Each row was made from one small tree. The marks that hang from a mark follow it in brackets, in the order of their numbers. Every link used is in the known rows. Write each row's tree.
Known rows:
Z313[Z304[Z547] Z960[Z266]]: [ 0.01 -0.89 -1.32 -0.34  1.19  1.74 -0.10 -0.46 -1.34  2.10  0.51  1.34
 -1.33  0.50  2.98 -2.56 -0.93 -1.13 -0.86]
Z960[Z313[Z304]]: [-0.32 -1.43  0.20  1.11  0.62 -0.26 -0.94  0.52 -0.90 -0.15 -1.46  1.09
  1.62 -1.08  0.81  0.60 -1.49 -1.01 -0.45]
Z313[Z304 Z960]: [-1.09 -1.44 -1.92  1.39  0.56  2.39 -0.74 -0.84 -1.13  2.02  0.80  1.02
  1.01  0.16  2.16 -2.56 -1.66 -2.45 -0.29]
Z590[Z313[Z960[Z266]]]: [-0.57 -1.39  0.34  2.64 -0.37  1.68 -2.16 -0.06 -0.89  0.14  3.81  1.25
 -0.40  0.04 -0.11 -4.17 -0.60 -3.47 -1.07]
Z313[Z304]: [-2.26 -1.63 -1.23  1.38  0.37  1.38 -1.26 -0.35 -1.07  1.66 -2.19  1.07
  1.71 -0.74  1.80 -2.25 -1.57 -0.16 -0.86]
Z304[Z313 Z547]: [-4.30 -1.17 -1.41 -1.82 -0.53  0.99 -0.71  0.66  0.17  1.74 -2.10  0.49
  0.45 -0.71  2.45 -0.78 -1.53  1.89 -1.95]
Z266[Z547]: [-2.44 -0.57 -1.37  1.18 -0.02  1.92 -1.27 -0.22 -0.43  1.28  1.31  0.64
  2.10 -1.80  0.57 -1.68 -0.88 -3.53  0.73]
Z590[Z313[Z304[Z547[Z266]] Z960]]: [-0.96 -1.06  0.42  0.91 -0.59 -0.50 -0.32 -1.29 -1.07  1.22  0.71  0.99
  0.75  0.12  1.49 -3.70 -0.34  0.30 -1.20]
Z313[Z304[Z547[Z266[Z590]]]]: [-1.80 -1.03 -0.50 -0.85  0.05 -1.50 -0.37 -0.72 -0.60  1.66 -3.50  0.76
  1.30 -0.53  2.73  0.32 -0.55  4.48 -0.19]
Z590[Z313]: [-2.68 -1.67  0.88  2.74 -1.08  0.23 -2.41  0.09 -0.57  0.48  1.23  0.95
  1.50 -0.83 -0.33 -3.86 -0.65 -1.74 -1.43]
Z304[Z313[Z960] Z547[Z266]]: [-2.78 -1.18 -2.01 -2.60 -0.82  0.50  0.63 -0.57 -0.13  1.09 -0.39  0.58
 -0.26 -0.02  3.14  0.64 -1.17  3.84 -1.42]
Z313[Z960]: [-2.09 -1.69 -1.34  1.38 -0.12  1.92 -1.22 -0.13 -0.51  1.59  3.22  0.96
  0.49 -0.12  1.42 -1.57 -1.31 -2.93 -0.36]
Z304[Z313 Z547[Z266[Z590 Z960]]]: [-2.75 -0.29 -1.31 -2.91 -0.50 -0.96 -0.71  0.79  0.74  0.36 -3.67  0.05
  0.36 -0.30  2.04  2.27 -0.80  6.74 -0.95]
Z547[Z266 Z304[Z313]]: [-3.66 -1.83 -1.56  0.99 -0.83  0.46  0.02 -1.50 -0.98 -1.29 -0.80  0.99
  1.56 -1.94  1.90  2.25 -1.55  2.33 -1.45]
Z960[Z266[Z547 Z590] Z313]: [ 1.94  0.12  0.10  1.02  1.20  0.43 -2.05  1.07  0.00 -1.65  1.34  0.74
  0.55 -1.11 -0.68  2.72 -0.68 -3.23  2.23]
Z590[Z313[Z304[Z547] Z960[Z266]]]: [-0.17 -0.86  0.43  1.31  0.27  0.93 -1.08 -0.55 -1.26  1.19  1.40  1.20
 -0.55  0.39  1.19 -4.89 -0.51 -2.09 -1.35]
Z266[Z960]: [-2.41 -0.94 -0.41  0.80  0.16  0.77 -2.08  1.65 -0.30  0.88 -0.79  0.92
  0.41 -0.69  0.25 -1.42 -0.82  0.57 -1.56]
Z547[Z266[Z590 Z960] Z304]: [-2.16 -0.70 -0.01  1.37 -0.12 -1.83 -1.24 -0.58 -0.43 -1.32 -0.67  0.69
  1.41 -1.59  0.68  3.65 -0.44  2.92  0.09]
Z547[Z266[Z590[Z313[Z304]] Z960]]: [-0.56 -0.63  0.23  0.91 -0.46 -1.63 -1.93  0.10 -0.13 -0.69 -2.41  0.53
  1.51 -0.27  0.00  0.43 -0.11  5.02  0.00]

Which tree is each row?
[ 1.67 -1.31  0.13  1.11  1.40  0.71 -1.08  0.87 -1.34 -1.10 -1.09  1.70
 -0.43 -0.61  0.68  0.44 -1.14 -0.97 -0.67]
Z960[Z266 Z313[Z304]]
[-1.48 -0.72  0.94 -1.86 -0.37 -2.99  0.11  0.81 -0.40  0.34 -1.62  1.08
 -0.30 -0.80  1.62  1.73  0.27  5.25 -1.58]
Z304[Z547[Z266[Z960[Z313]]]]
[-0.13 -0.67 -1.84  1.24  0.67  3.29 -1.02 -0.26 -0.88  0.86  4.19  1.15
 -0.56 -0.23  1.01 -1.98 -0.94 -4.69  0.57]
Z313[Z960[Z266[Z547]]]
[-0.09 -0.04  0.77  0.68  0.71 -1.41 -2.91  2.36  0.72 -0.83 -1.11  0.21
  1.23 -0.56 -0.90  3.01 -0.88  0.43  0.82]
Z266[Z590 Z960[Z313]]
[ 2.20 -0.77  0.18  1.16  1.57  0.04 -1.99  1.02 -0.54 -1.32 -1.41  1.04
  0.15 -0.35  0.30  2.35 -1.28 -0.51  0.99]
Z960[Z266[Z590] Z313[Z304]]
[-1.57 -1.36  0.32  1.32 -1.34 -1.78 -2.01 -0.58  0.04 -0.57 -0.30  0.59
  1.90 -0.65  0.21  1.01 -0.21  3.92  0.43]
Z547[Z266[Z590[Z313]]]
[-0.08  0.54 -0.08  0.52  0.84  0.56 -1.22  1.55 -0.21 -0.58  0.40  0.66
  1.39 -1.70 -0.83  0.16 -0.53 -2.99  0.40]
Z266[Z547 Z960[Z313]]
[-1.45 -0.85  0.24  2.49 -0.53  0.12 -3.12 -0.01  0.45  0.57  2.52  0.08
  1.77  0.02 -0.39 -1.20 -0.97 -2.49  1.05]
Z266[Z590[Z313[Z960]]]
[-1.05 -1.35 -0.07  2.80 -0.19  1.44 -1.60 -0.86 -1.07  1.12  1.54  0.97
  1.40  0.02  0.54 -4.88 -1.15 -3.16 -0.87]
Z590[Z313[Z304 Z960]]
[-2.14 -1.26 -0.58 -0.91 -0.08 -0.99  0.28 -0.84 -1.08  1.82 -3.23  1.16
  0.87 -0.73  3.00 -0.81 -0.53  4.22 -1.22]
Z313[Z304[Z547[Z266]]]
[-0.56 -1.04  0.79 -0.13  0.56 -1.40 -0.34  0.54 -0.86  0.63 -1.94  1.07
  1.01 -1.03  1.49  0.60 -1.06  0.10 -0.75]
Z960[Z313[Z304[Z547]]]
[ 1.41 -0.95  0.77 -0.27  1.36 -0.45 -0.50  0.95 -1.27 -0.39 -1.55  1.66
 -1.05 -0.56  1.41  0.53 -0.74  0.09 -0.98]
Z960[Z266 Z313[Z304[Z547]]]
[-0.21 -1.08 -1.38  1.38  0.65  2.08 -2.10  0.32 -0.20  0.71  3.23  0.89
 -0.69  0.44  0.96 -0.17 -1.14 -2.48  0.81]
Z313[Z960[Z266[Z590]]]
[-1.11 -1.27  0.08  1.29 -0.87 -1.52 -1.79 -0.91 -0.24 -0.34 -1.55  0.59
  2.20 -0.56  0.57  0.53 -0.40  4.16  0.53]
Z547[Z266[Z590[Z313[Z304]]]]
[-1.96 -0.34  1.09 -1.07 -0.81 -3.09 -1.17  0.46  0.16  0.59 -1.61  0.50
  0.37 -0.46  0.99  0.54  0.51  5.32 -0.75]
Z304[Z547[Z266[Z590[Z313] Z960]]]
[-1.77  1.15 -0.64  1.76  0.94  0.68 -2.23  0.28  0.25 -0.10  0.55 -0.14
  2.35 -1.93 -0.63  1.36 -0.68 -4.02  2.00]
Z266[Z547[Z304] Z590 Z960]
[-3.41 -0.92 -2.00 -1.84 -0.27  1.74 -0.24  0.22  0.07  2.01  0.26  0.41
 -0.13 -0.09  2.74 -1.03 -1.70 -0.02 -1.49]
Z304[Z313[Z960] Z547]
[-0.68  0.65  0.32  1.57  1.02  0.34 -0.71  0.63 -0.68 -1.24  1.21  0.69
  1.62 -2.48 -0.70  1.09 -0.72 -5.11  0.27]
Z266[Z547[Z304] Z960[Z313]]
[-1.39 -0.78 -0.50  0.01 -0.44 -1.48 -1.79  0.61  0.25 -0.45 -1.72  0.56
  1.06 -0.48  0.51  2.54 -0.26  5.50  0.28]
Z547[Z266[Z590 Z960]]
[ 1.88 -0.41  0.79 -0.13  1.57 -1.19 -1.42  1.12 -0.43 -0.61 -1.91  1.02
 -0.40 -0.25  0.99  2.37 -0.80  0.59  0.70]
Z960[Z266[Z590] Z313[Z304[Z547]]]
[ 0.28  0.33  0.87 -0.40  1.20 -1.96 -2.07  2.00  0.48  0.01 -3.00  0.17
  1.09 -0.39  0.13  2.39 -0.81  1.50  0.59]
Z266[Z590 Z960[Z313[Z304[Z547]]]]
[-2.44 -0.94  0.95 -0.80 -1.11 -3.00 -1.01 -0.42  0.09  0.92 -0.91  0.53
  0.81 -0.67  1.47  0.70  0.29  4.61 -0.26]
Z304[Z547[Z266[Z590[Z313]]]]
